What can hang from each mark
vope: bavik
bavik: fulago vetu
tepif: mibu tatike
mabik: bavab
mibu: tatike
nasun: fulago tatike
vetu: fulago
tatike: bavik fulago mibu nasun vope
bavab: fulago gosu
fulago: gosu vetu

Each row was made from one small tree. The marks that hang from a mark follow it in brackets, in alphabetical order. Every link used is in the known rows. Write each row's tree.
Known rows
vope(bavik): 0 -33 2 -10 4 -32 44 -17 -7 2 -24 26 -34 8 2 5 -2 18 8 -9 -6 -1 -25 8 3
 11 -5 -5 4 4 -18 6 -11 25 10 -17 16 10 -17 -3 -23 -8
fulago(vetu): 2 -29 1 -40 15 10 44 -15 -6 8 -36 29 -48 3 64 -1 7 -5 6 5 -17 5 4 5 2 20
 3 -13 10 -3 -18 11 -9 27 13 -9 5 -9 -16 -3 -13 -20
bavik(vetu): 24 -17 5 -15 20 1 45 -7 -5 13 -24 22 -67 4 62 -16 -4 -20 13 12 -15 0 -5
 9 -1 25 4 -12 12 -6 -17 8 -11 23 10 -4 9 -5 -29 3 -21 -15
vope(bavik(fulago vetu)): 7 -15 6 -12 14 7 46 -11 -2 4 -7 19 -49 1 44 0 -2 5 5 3 -3 -2 -34 17 1 8
 -11 0 5 3 -25 8 -3 17 22 -3 23 -7 -22 5 -20 -15
nasun(tatike(vope(bavik))): 3 12 6 -32 18 -12 23 -12 7 14 -28 38 -40 -3 -2 -4 -6 11 11 -14 -2 5 -35
 13 -6 19 -7 -9 4 4 -11 4 -14 12 -7 -10 16 7 -8 -3 -26 -12
mabik(bavab(fulago(vetu) gosu)): 9 -28 8 -57 1 10 54 -11 -45 14 -40 38 -41 8 21 13 5 -1 8 8 -9 -8 -9 -1
 -8 6 13 -26 0 -9 -17 11 -24 33 14 -19 -4 -5 -13 -19 -25 8
tepif(mibu(tatike)): 23 -48 -14 10 -6 -28 35 4 7 14 -17 26 -20 23 -8 15 -5 0 9 6 -11 0 -11 32
 4 15 0 -23 17 -30 -6 -7 -17 -6 -13 1 10 2 -16 2 -14 -12
tepif(mibu tatike(bavik fulago nasun vope)): 2 21 -19 28 -28 -44 -54 33 13 39 5 22 -26 5 -9 37 1 10 -5 -10 2 8 0 -21
 -16 2 2 -32 3 -39 12 -20 -23 -42 -18 -30 -18 -4 -2 11 -4 -2
mabik(bavab): 14 -19 -3 -17 8 10 57 1 -5 8 -45 49 -37 11 7 -4 -3 -8 9 -13 -14 -1 -17 0
 -2 30 8 -10 3 -7 -15 16 -18 34 4 -44 3 10 -22 -13 -20 -5
vetu(fulago(gosu)): -11 -25 -2 -24 12 22 40 -8 -17 9 -42 6 -25 8 3 1 16 -2 18 -2 -47 -2 4 -2
 7 -24 12 -20 2 -1 -20 -4 -17 18 8 25 -2 9 -6 -1 -11 -5
mibu(tatike(fulago nasun vope)): 14 23 -20 -8 -6 35 -35 -4 36 15 -2 15 -31 6 3 16 -1 -6 22 19 -4 11 4 29
 -7 1 -8 -21 -4 -26 5 -9 -2 12 -15 -14 -10 1 -17 14 1 -4
tatike(vope): 13 -10 -1 -3 -3 5 20 -17 8 14 -30 40 -44 2 1 -6 -4 -7 19 -3 -7 2 -7 1 -1
 18 0 -11 2 0 -8 -4 -10 19 -2 -15 -3 4 -19 14 -19 -14
tatike(bavik(fulago(gosu))): -5 -14 -1 -13 4 -22 12 -15 -3 9 -12 -3 -32 1 6 -2 9 -15 14 0 -7 3 -20 8
 2 -11 -9 -19 -6 -3 -25 -7 4 21 7 0 -2 12 -11 7 -2 -20
vope(bavik(fulago)): -2 -22 2 -9 7 10 44 -14 -4 0 -12 24 -28 3 0 8 0 12 9 -8 -3 -3 -33 13 2 1
 -13 -2 2 7 -24 4 -2 20 18 -6 21 5 -20 5 -18 -11
tatike(bavik(vetu) nasun(fulago(gosu)) vope): 7 54 -14 -2 -15 -56 -81 -25 14 27 -10 4 -67 -8 47 -17 -2 -9 11 18 18 11
 21 -11 -3 -42 -5 -31 -5 -17 -10 -7 -6 1 1 -18 -20 2 -1 15 -3 -21
nasun(fulago(gosu vetu) tatike(mibu)): -20 32 -5 -70 25 8 27 -11 -14 18 -21 23 -37 -7 36 -10 1 16 -3 -3 13 7 1
 3 -7 -64 -6 -36 20 -14 -22 9 -10 -22 11 3 5 5 30 -7 -14 -21
tatike(fulago): 13 -13 -11 -9 4 55 35 -14 -3 12 -10 15 -36 4 3 19 7 -4 17 -2 -2 2 -6 -11
 -1 -4 -1 -11 3 -3 -2 0 -10 19 0 -29 -4 5 -16 9 -12 0
mabik(bavab(fulago gosu)): 14 -29 8 -43 2 8 54 -9 -46 12 -37 37 -37 9 -9 11 2 -3 14 2 -8 -11 -13 0
 -8 6 12 -27 -3 -9 -16 7 -25 34 11 -17 -3 5 -17 -14 -29 12
tatike(nasun): 9 4 -9 -5 11 11 -26 -14 5 7 -32 25 -44 2 0 -10 -1 -9 19 -4 -12 -1 26 -3
 -1 10 -3 -32 -3 -12 -12 -1 -9 19 1 -15 -4 15 -29 14 -9 -9
nasun(fulago(gosu)): -7 3 -9 -44 9 12 37 -16 -18 7 -25 15 -34 3 -4 -14 4 4 9 -2 10 0 19 -3 3
 -69 -2 -32 20 -7 -19 5 -9 23 13 0 -3 7 3 2 -19 -9
bavab(gosu): 7 -36 8 -37 7 9 40 -18 -60 7 -27 16 -36 7 -9 -2 0 -5 22 14 -13 -4 0 14
 -26 1 8 -44 6 -12 -18 -4 -6 29 7 1 -2 -1 -19 2 -28 -5
tepif(mibu tatike(bavik fulago vope)): 3 -1 -16 22 -27 -46 -5 34 6 38 3 25 -22 9 -8 42 1 9 -6 -11 0 8 -22 -16
 -15 6 5 -20 10 -30 9 -18 -24 -36 -16 -27 -13 -6 2 4 -11 -4
vetu(fulago): 11 -24 -3 -8 11 33 45 -6 -12 11 -48 15 -29 6 5 11 12 -8 22 -5 -45 -5 -3
 -2 3 -7 11 -4 4 6 -18 3 -21 18 11 23 9 18 -21 -2 -14 -4
mibu(tatike(bavik(fulago(gosu)) nasun vope)): 1 22 -13 -12 -5 -20 -52 -4 35 13 -2 1 -28 4 6 2 1 -14 19 20 -6 12 -7 42
 -4 -2 -14 -25 -8 -24 -10 -14 9 14 -11 7 -9 6 -15 13 6 -17
mibu(tatike(bavik(fulago) nasun)): 10 10 -14 -11 6 -13 -35 1 28 7 -9 -2 -27 6 8 8 2 -18 21 17 -11 7 -7 45
 -4 2 -14 -20 -2 -23 -13 -6 7 21 -4 11 2 15 -26 5 5 -15
nasun(fulago(gosu) tatike(bavik(vetu) mibu vope)): -4 53 -6 -37 7 -43 -8 -14 -3 30 -6 13 -51 -10 27 -12 -5 6 4 2 23 10 -17
 0 -11 -63 -8 -29 9 -12 -19 -1 -9 -33 0 -2 -3 13 31 -1 -14 -22

Write each row's tree
18 31 -15 12 -6 -8 -62 -20 11 25 5 -12 -63 -4 55 14 5 -16 14 16 5 10 8
 -17 -7 -6 -6 -21 -15 -16 -1 -3 -7 5 0 -37 -13 8 -16 10 5 -7
tatike(bavik(vetu) fulago nasun)
3 -14 -9 19 -19 -80 0 36 5 34 -13 33 -24 10 -9 24 -2 6 -5 -14 -8 4 -19
 -5 -12 20 6 -23 15 -30 -1 -16 -24 -32 -13 -10 -6 -1 -6 2 -14 -11
tepif(mibu tatike(bavik vope))
13 17 -18 -18 1 -33 -36 -4 22 10 -13 -2 -32 5 7 6 2 -12 19 16 0 7 7 37
 -3 -23 -11 -21 6 -24 -9 -2 -1 22 -5 6 0 21 -16 -1 -1 -10
mibu(tatike(bavik nasun(fulago)))
3 -4 -3 -26 3 -8 17 -1 25 7 -4 18 -32 10 21 1 -4 0 13 19 -9 8 -27 51 -2
 5 -11 -14 6 -16 -12 -5 3 19 -2 8 7 -9 -13 5 -11 -14
mibu(tatike(vope(bavik(fulago(gosu) vetu))))
-2 24 -15 -18 -7 5 -39 -6 31 13 10 7 -35 7 22 10 -2 8 11 24 0 14 -6 33
 -4 -10 -10 -26 -4 -28 1 -10 0 9 -12 -18 -10 -10 -5 11 -2 -5
mibu(tatike(fulago(gosu) nasun vope(bavik(vetu))))
8 21 -18 35 -9 -23 -64 -16 13 18 -3 7 -39 -5 7 8 -1 -13 18 -1 1 3 -4 -4
 -8 -5 -15 -27 -17 -21 -25 -13 6 -38 9 -13 -10 33 -12 21 15 -22
tatike(bavik(fulago) mibu nasun)
22 -48 -15 16 -14 -60 20 2 9 17 -12 16 -21 22 -4 20 -3 -3 9 7 -8 3 -19
 30 3 14 0 -20 11 -30 -7 -10 -15 -8 -15 1 7 8 -13 -2 -10 -14
tepif(mibu(tatike(bavik)))
-11 26 -5 -24 2 -18 -11 -17 7 29 0 14 -42 -6 35 14 1 8 4 0 6 17 -34 -5
 -11 -5 -6 -23 -8 -11 -8 -8 -7 -32 -12 -28 -9 5 24 1 -2 -20
nasun(tatike(bavik fulago(gosu vetu) mibu vope))
11 25 -11 19 -17 -56 -77 -25 22 23 -21 17 -51 -4 9 -3 -3 -12 20 3 2 9 8
 -8 -2 10 -6 -23 -17 -9 -6 -11 -6 7 -9 -25 -17 18 -17 16 0 -15
tatike(bavik nasun vope)
-7 24 -18 -23 -13 -17 -59 -11 32 20 6 -6 -34 5 39 16 6 -4 11 28 -2 20 0
 27 -5 -10 -7 -28 -10 -29 3 -12 3 10 -15 -17 -20 -6 1 6 10 -13
mibu(tatike(bavik fulago(gosu vetu) nasun vope))
-15 7 -16 10 -35 -30 -31 -30 7 34 16 9 -43 -2 53 27 5 7 5 14 13 20 -21
 -19 -6 -18 -3 -22 -15 -16 -5 -21 -1 -46 -4 -48 -31 0 32 12 12 -23
tatike(bavik fulago(gosu vetu) mibu vope)
6 43 -8 -27 9 -3 16 -14 -1 22 -17 37 -38 -9 -5 2 -9 22 8 -14 24 4 -23 0
 -10 -52 -11 -13 15 -3 -14 8 -15 -29 5 -6 15 20 19 -1 -23 -13
nasun(fulago tatike(mibu vope(bavik)))
14 -8 -10 36 -26 -71 -17 -23 12 27 -10 28 -44 0 8 10 -7 -7 18 0 4 7 -27
 -6 -4 14 -3 -10 -9 -8 -16 -16 -4 -37 -3 -25 -14 28 1 13 -1 -24
tatike(bavik mibu vope)
9 14 -1 -16 15 -1 18 -8 7 22 -24 43 -40 -4 -3 -5 -9 1 15 -12 -4 5 -30 7
 -11 19 -4 -19 1 -8 -15 -2 -12 -24 -9 -10 8 17 -1 6 -18 -17
nasun(tatike(mibu vope))
9 -22 4 -9 9 -22 46 -12 -9 9 -25 16 -50 6 48 5 1 11 6 3 -22 -2 -26 7 3 7
 2 3 4 5 -20 8 -17 15 17 1 20 2 -17 -7 -22 -8
vope(bavik(vetu(fulago)))
-20 48 -11 -24 0 -7 -33 29 6 28 -15 37 -35 -7 13 4 -2 12 -1 -8 -3 6 20
 -13 -20 -23 -2 -40 14 -33 -8 -9 -10 -36 7 -13 -19 1 5 14 -7 -14
tepif(tatike(mibu nasun(fulago(gosu vetu)) vope))
-15 4 -8 -31 -11 44 8 -24 3 21 -3 22 -42 0 44 10 9 7 5 12 2 15 0 -14 -1
 -15 1 -23 -5 -8 2 -8 -6 8 -3 -38 -20 -26 10 13 -6 -12
tatike(fulago(gosu vetu) vope)
14 12 -13 -12 1 0 -30 -2 33 11 -18 24 -33 7 1 -1 -6 -10 22 16 -12 8 4 39
 -5 14 -7 -22 0 -24 -4 -7 -3 19 -12 1 -3 7 -24 11 -4 -11
mibu(tatike(nasun vope))
-17 38 -15 -22 -11 47 -61 -27 13 24 -3 18 -47 -5 43 4 8 8 6 14 4 16 27
 -23 -6 -21 -3 -41 -13 -20 7 -11 -5 1 -6 -45 -29 -22 5 22 3 -9
tatike(fulago(gosu vetu) nasun vope)
20 -41 -18 4 -10 -4 32 1 7 18 -5 20 -21 20 16 29 1 4 5 11 -6 5 -11 22 2
 8 -1 -20 14 -31 0 -6 -16 -11 -12 -8 4 -9 -9 1 -10 -11
tepif(mibu(tatike(fulago(vetu))))
15 5 -19 28 -23 42 3 -19 11 27 6 36 -39 -1 2 26 -5 4 18 -2 9 7 -18 -18
 -8 -3 -3 -11 -6 -11 0 -15 -8 -42 -3 -43 -17 11 5 24 -4 -8
tatike(fulago mibu vope)
-7 24 0 -41 18 35 14 -11 5 19 -12 23 -36 -4 -1 1 2 5 11 -8 2 12 -23 0 -9
 -5 -3 -24 -1 -5 -3 -3 -13 6 -15 -18 -2 -3 5 4 -16 -8
nasun(tatike(fulago(gosu) vope))
9 -14 2 -23 20 11 43 -5 -13 15 -30 7 -58 6 62 -11 6 -14 13 14 -38 -1 1 5
 3 -3 12 -16 6 -5 -21 3 -16 16 14 19 4 -7 -16 0 -16 -12
bavik(vetu(fulago(gosu)))
14 -11 -14 -15 -2 -11 8 -2 21 12 1 -7 -26 10 12 27 5 -12 19 16 -5 10 -23
 36 -4 0 -8 -6 2 -15 -3 -4 -1 23 -10 -7 -2 13 -14 -5 1 -6
mibu(tatike(bavik fulago))
7 15 -7 -10 9 -9 7 -11 2 23 -5 11 -37 -3 7 19 -1 1 13 -9 4 9 -38 -3 -12
 1 -8 -14 -3 -7 -10 -2 -10 -25 -9 -21 2 26 6 -4 -6 -12
nasun(tatike(bavik fulago mibu))
-12 31 -6 3 -3 -29 -31 30 12 23 -14 42 -32 -4 -6 11 -7 18 2 -15 -9 2 -3
 -7 -18 14 -2 -29 6 -27 -9 -11 -13 -37 2 -19 -7 11 -9 14 -12 -9
tepif(tatike(mibu nasun vope(bavik)))
5 -5 -7 26 -16 -5 12 -19 9 17 -3 45 -35 0 -1 10 -11 14 13 -7 6 1 -37 1
 -4 6 -10 -6 -5 -6 -19 -11 -2 -38 9 -21 3 14 -1 22 -11 -20
tatike(mibu vope(bavik(fulago)))
4 48 -9 -40 7 -26 -5 -18 1 30 -17 25 -48 -13 44 5 -2 7 4 -1 23 10 -18 -3
 -13 -48 -9 -12 12 -4 -16 8 -11 -30 7 -6 5 16 24 -8 -12 -25
nasun(fulago(vetu) tatike(bavik mibu vope))
-11 47 -4 -45 9 -16 12 -15 -5 24 -7 27 -43 -8 13 -10 -8 25 0 -5 25 7 -20
 3 -8 -63 -9 -29 13 -10 -18 2 -13 -31 4 -5 6 6 31 1 -22 -19
nasun(fulago(gosu) tatike(mibu vope(bavik(vetu))))
-6 -22 4 -23 10 13 45 -15 -5 2 -14 24 -34 1 30 9 3 14 3 -3 -5 0 -30 12 1
 0 -13 -2 3 7 -24 8 -1 20 22 -6 21 -5 -14 0 -15 -15
vope(bavik(fulago(vetu)))
6 -42 15 -68 5 6 39 -26 -63 12 -24 10 -43 2 25 17 13 2 16 22 -10 -11 10
 3 -10 -18 6 -40 4 -4 -16 -5 -21 25 18 27 -4 -8 -14 -5 -28 5
bavab(fulago(vetu) gosu)
-5 48 -8 -26 7 5 -25 32 9 22 -25 36 -34 -6 -8 0 -1 3 5 -13 -5 2 22 -8
 -18 -15 -1 -30 15 -20 -4 -2 -14 1 3 -8 -10 3 -15 9 -15 -4
tepif(tatike(nasun(fulago) vope))
-21 -7 -10 -8 -19 -27 12 32 -1 32 4 34 -19 10 16 35 4 33 -19 -8 -1 11
 -16 -12 -12 -5 5 -31 16 -34 7 -14 -24 -38 -9 -29 -9 -29 15 3 -15 -6
tepif(mibu tatike(fulago(gosu vetu) vope(bavik)))
